Each row was made from one small tree. The marks that hang from a mark follow it in brackets, in the order of their numbers. Every link used is in the known rows. Write each row's tree.
Known rows:
q206(q869(q63(q769(q421)))): [ 0.03  1.27  0.88 -2.64 -0.06  0.79  2.72  0.51  1.65  2.30  1.34 -1.52
  1.61 -0.75 -1.30 -0.27 -0.92]
q421(q869): [-0.49  1.14  1.15 -1.96  0.52  1.00  1.98 -0.67  0.87  0.15  2.24 -1.15
 -0.10 -0.37 -1.68  0.05 -1.37]
q206(q869(q63(q99 q769(q421)))): [ 0.16  1.56  1.05 -2.71  0.54  0.81  3.77  0.47  1.67  2.48  1.40 -1.48
  1.37 -0.50 -1.47 -0.61 -0.66]
q421(q769(q63(q99)) q777 q869(q206)): [-0.26  0.08  0.20 -2.59  2.81  1.08  4.44 -1.20  1.80  2.04  3.41 -1.58
 -0.49 -0.25 -2.77 -0.63 -1.86]
q421(q769 q777 q869(q63)): [-0.84  0.23 -0.15 -2.61  1.83  0.80  3.06 -0.83  1.84  0.80  2.81 -1.63
  0.29 -0.92 -3.06 -0.74 -1.99]
q206(q869): [ 0.10  0.98  0.46 -2.09  0.09  0.63  1.07 -0.11  1.53  1.24  1.30 -0.81
  0.95 -0.57 -1.40  0.32 -1.63]
q63(q769): [ 0.76  1.67  1.45 -1.76  0.15  1.25  1.86 -0.11  1.46  1.94  1.99 -0.46
  0.25 -0.11 -1.89  0.40 -1.29]
q206(q869(q63(q769))): [-0.04  1.21  0.84 -2.39  0.12  0.84  3.01  0.49  1.78  2.25  1.34 -1.32
  1.42 -0.74 -1.21 -0.31 -1.17]
q869(q63(q99 q769) q206): [ 0.76  1.79  0.01 -2.36  1.04  0.90  5.92  0.46  1.68  3.46  2.41 -0.87
  1.13 -0.99 -1.68 -1.34 -0.85]
q206(q869(q63(q99 q769))): [ 0.12  1.49  1.05 -2.43  0.74  0.85  4.04  0.46  1.79  2.46  1.40 -1.28
  1.17 -0.51 -1.39 -0.64 -0.94]
q769(q63(q869) q421): [ 0.99  1.06  2.21 -2.84  0.67  0.83  3.29 -0.36  1.07  1.62  2.42 -1.45
  0.18  0.14 -1.38 -0.01  0.29]
q869(q63 q206): [ 0.33  1.14 -0.96 -2.26  0.42  0.46  3.59  0.27  1.44  2.28  2.30 -0.72
  1.50 -1.60 -1.52 -1.04 -1.30]
q63(q99 q769(q421(q777)) q869(q206)): [ 1.98  1.87  2.08 -2.99  0.99  1.20  6.72 -0.01  2.12  3.09  2.66 -1.47
  0.45 -0.28 -2.14  0.02 -0.69]
q206(q869(q63(q99 q769(q421(q777))))): [ 0.12  1.47  1.03 -2.74  0.76  0.73  3.58  0.42  1.86  2.48  1.56 -1.53
  1.33 -0.65 -1.86 -0.52 -0.92]
q769(q63(q99) q421(q777)): [ 0.61  1.45  1.74 -2.75  2.02  0.65  2.35 -0.62  1.12  1.90  2.72 -1.05
 -0.22  0.24 -2.82 -0.50 -0.02]
q63(q869): [ 1.07  1.12  1.33 -2.08  0.20  0.75  3.46 -0.34  1.65  0.60  2.07 -0.66
  0.24 -0.54 -1.44  0.31 -1.24]
q769(q63(q99 q869(q206)) q421(q777)): [ 1.22  1.17  1.94 -3.11  1.80  0.72  4.84 -0.44  1.54  2.41  2.98 -1.54
  0.02 -0.09 -2.23 -0.36 -0.09]
q421(q769(q63) q869(q206)): [-0.23  0.06  0.05 -2.39  1.69  1.23  3.99 -1.00  1.22  1.84  2.90 -1.52
 -0.14 -0.04 -1.50 -0.51 -1.47]
q869(q63): [ 0.00  1.40  0.12 -2.07  0.55  0.47  2.63  0.12  1.30  1.18  1.96 -0.56
  0.93 -1.03 -1.87 -1.00 -0.90]
q762(q421(q769 q869)): [-0.13  0.34 -0.32 -2.09  0.94  1.12  2.31 -1.42  1.61 -0.08  2.05 -0.87
  1.12  0.43 -2.35 -0.37 -1.79]
q769(q421(q777)): [ 0.48  1.33  0.44 -2.62  0.27  0.35 -0.47 -0.58  1.14  0.71  2.17 -0.76
  0.77 -0.75 -3.06  0.40 -1.19]

Which tree is each row?
[ 1.66  1.27  1.72 -2.89 -0.23  1.16  4.57  0.09  2.09  2.73  2.53 -1.59
  0.98 -0.77 -1.76  0.73 -1.15]
q63(q769(q421(q777)) q869(q206))
[-0.49  0.35 -0.74 -2.78  2.32  0.78  4.77 -0.77  1.95  1.78  3.12 -1.67
  0.43 -1.08 -3.02 -1.14 -2.05]
q421(q769 q777 q869(q63(q99) q206))
[-0.20  1.21  0.82 -2.14  0.89  1.19  4.17 -0.73  1.61  0.62  2.04 -1.18
  1.24  0.28 -2.05 -0.87 -1.03]
q762(q421(q869(q63(q99 q769))))
[ 0.11  1.17  1.80 -3.01  2.07  0.89  3.81 -0.69  0.99  2.17  3.09 -1.90
 -0.23  0.01 -2.37 -0.57 -0.15]
q769(q63(q99) q421(q777 q869(q206)))
[ 0.86  1.90  0.07 -2.76  0.85  0.83  5.53  0.48  1.49  3.50  2.40 -1.15
  1.42 -0.95 -1.82 -1.32 -0.50]
q869(q63(q99 q769(q421)) q206)
[ 1.17  1.17  1.83 -2.23  1.91  0.99  6.00 -0.37  1.53  2.31  2.71 -0.86
 -0.46  0.19 -1.20 -0.67 -0.36]
q769(q63(q99 q869(q206)))
[ 0.82  1.80  0.08 -2.81  1.04  0.77  5.35  0.43  1.69  3.53  2.56 -1.21
  1.39 -1.12 -2.18 -1.22 -0.71]
q869(q63(q99 q769(q421(q777))) q206)
[-0.24  1.47  0.90 -2.40  1.04  1.21  5.64  0.00  1.26  2.14  2.57 -1.69
  0.49 -0.71 -1.43 -0.99 -0.96]
q421(q869(q63(q99 q769) q206))
[ 0.07  0.30 -0.22 -2.24  1.74  1.24  4.22 -1.37  1.66  1.07  2.46 -1.08
  0.88  0.62 -2.05 -0.80 -1.39]
q762(q421(q769(q63(q99)) q869(q206)))
[ 0.47  0.35 -0.30 -1.95  1.25  0.99  2.06 -1.29  1.76  0.71  2.07 -0.32
  1.08  0.65 -2.35 -0.51 -1.44]
q762(q421(q769(q63)))
[-0.16  1.21  1.04 -2.76  0.37  0.64  0.46 -0.70  0.96  0.40  2.42 -1.54
  0.50 -0.68 -2.79  0.38 -1.14]
q769(q421(q777 q869))
[ 1.05  0.51  0.33 -2.33  2.10  0.93  4.69 -0.84  1.71  2.10  2.60 -0.62
 -0.22  0.25 -1.88 -0.66 -1.06]
q421(q769(q63(q99 q869(q206))))
[ 0.51  2.07  1.12 -2.62  1.15  0.80  4.33  0.27  1.55  2.43  2.22 -1.06
  0.82 -0.56 -2.53 -1.15 -0.29]
q869(q63(q99 q769(q421(q777))))
[ 0.57  1.39 -0.23 -2.30  0.20  0.90  4.41  0.53  1.66  3.20  2.33 -0.99
  1.47 -1.35 -1.42 -0.87 -1.15]
q869(q63(q769) q206)
[-0.33  0.66  0.50 -2.00  0.86  0.93  1.70 -1.22  1.80 -0.25  2.27 -0.96
  1.01 -0.06 -2.80 -0.05 -1.98]
q762(q421(q777 q869))
[ 0.62  0.05  0.47 -2.34  2.07  0.76  2.77 -0.97  2.22  1.52  2.84 -0.80
 -0.27 -0.23 -2.90 -0.09 -1.75]
q421(q769(q63(q869)) q777)
[-0.13  0.32  0.16 -2.45  2.27  1.27  5.06 -1.03  1.23  2.05  2.97 -1.46
 -0.38  0.19 -1.67 -0.85 -1.23]
q421(q769(q63(q99)) q869(q206))
[ 0.48  2.06  1.09 -2.18  1.24  0.92  4.88  0.33  1.54  2.37  2.08 -0.75
  0.56 -0.41 -2.02 -1.28 -0.46]
q869(q63(q99 q769))
[ 1.92  1.89  1.99 -2.36  1.08  1.39  7.51  0.05  2.10  3.04  2.47 -1.00
  0.12 -0.10 -1.44 -0.19 -0.89]
q63(q99 q769 q869(q206))
[-0.09  1.29  0.34 -2.94  0.05  0.67  2.27 -0.23  0.72  1.18  2.27 -1.70
  1.18 -0.93 -1.80 -0.41 -0.60]
q769(q421(q869(q63 q206)))
[-0.10  0.04 -0.82 -2.28  1.19  0.98  2.39 -1.44  2.07  0.49  2.53 -1.03
  1.32 -0.18 -2.95 -0.25 -2.44]
q762(q421(q769 q777 q869(q206)))
[-0.51  0.81  0.00 -2.51  1.90  1.00  4.70 -0.72  1.28  0.98  2.44 -1.41
  0.13 -0.25 -2.18 -1.32 -1.15]
q421(q769 q869(q63(q99)))
[-0.46  0.25  0.99 -2.46  2.94  1.10  3.75 -1.30  1.70  1.27  3.18 -1.51
 -0.89  0.16 -3.03 -0.55 -1.60]
q421(q769(q63(q99)) q777 q869)
[ 0.78  0.48  0.12 -2.12  1.59  1.03  3.70 -1.26  1.95  0.81  2.13 -0.49
  0.87  0.77 -2.28 -0.69 -1.20]
q762(q421(q769(q63(q99 q869))))
[ 0.67  0.29  0.12 -2.21  1.97  0.91  3.36 -1.38  2.36  0.86  2.46 -0.57
  0.82  0.46 -3.04 -0.53 -1.64]
q762(q421(q769(q63(q99 q869)) q777))
[-0.78  1.09  1.47 -2.36  1.10  1.02  3.36 -0.22  1.69  1.17  2.74 -1.85
  0.23 -0.99 -2.57 -0.30 -1.53]
q421(q777 q869(q63(q769)))
[-0.03  0.07 -0.28 -2.22  1.29  1.24  3.45 -1.35  1.66  0.95  2.42 -1.13
  1.09  0.47 -1.91 -0.61 -1.57]
q762(q421(q769(q63) q869(q206)))
[-0.31  1.01  0.83 -2.23  1.27  1.08  3.76 -0.83  2.00  0.61  2.35 -1.28
  1.16 -0.03 -2.78 -0.72 -1.48]
q762(q421(q777 q869(q63(q99 q769))))
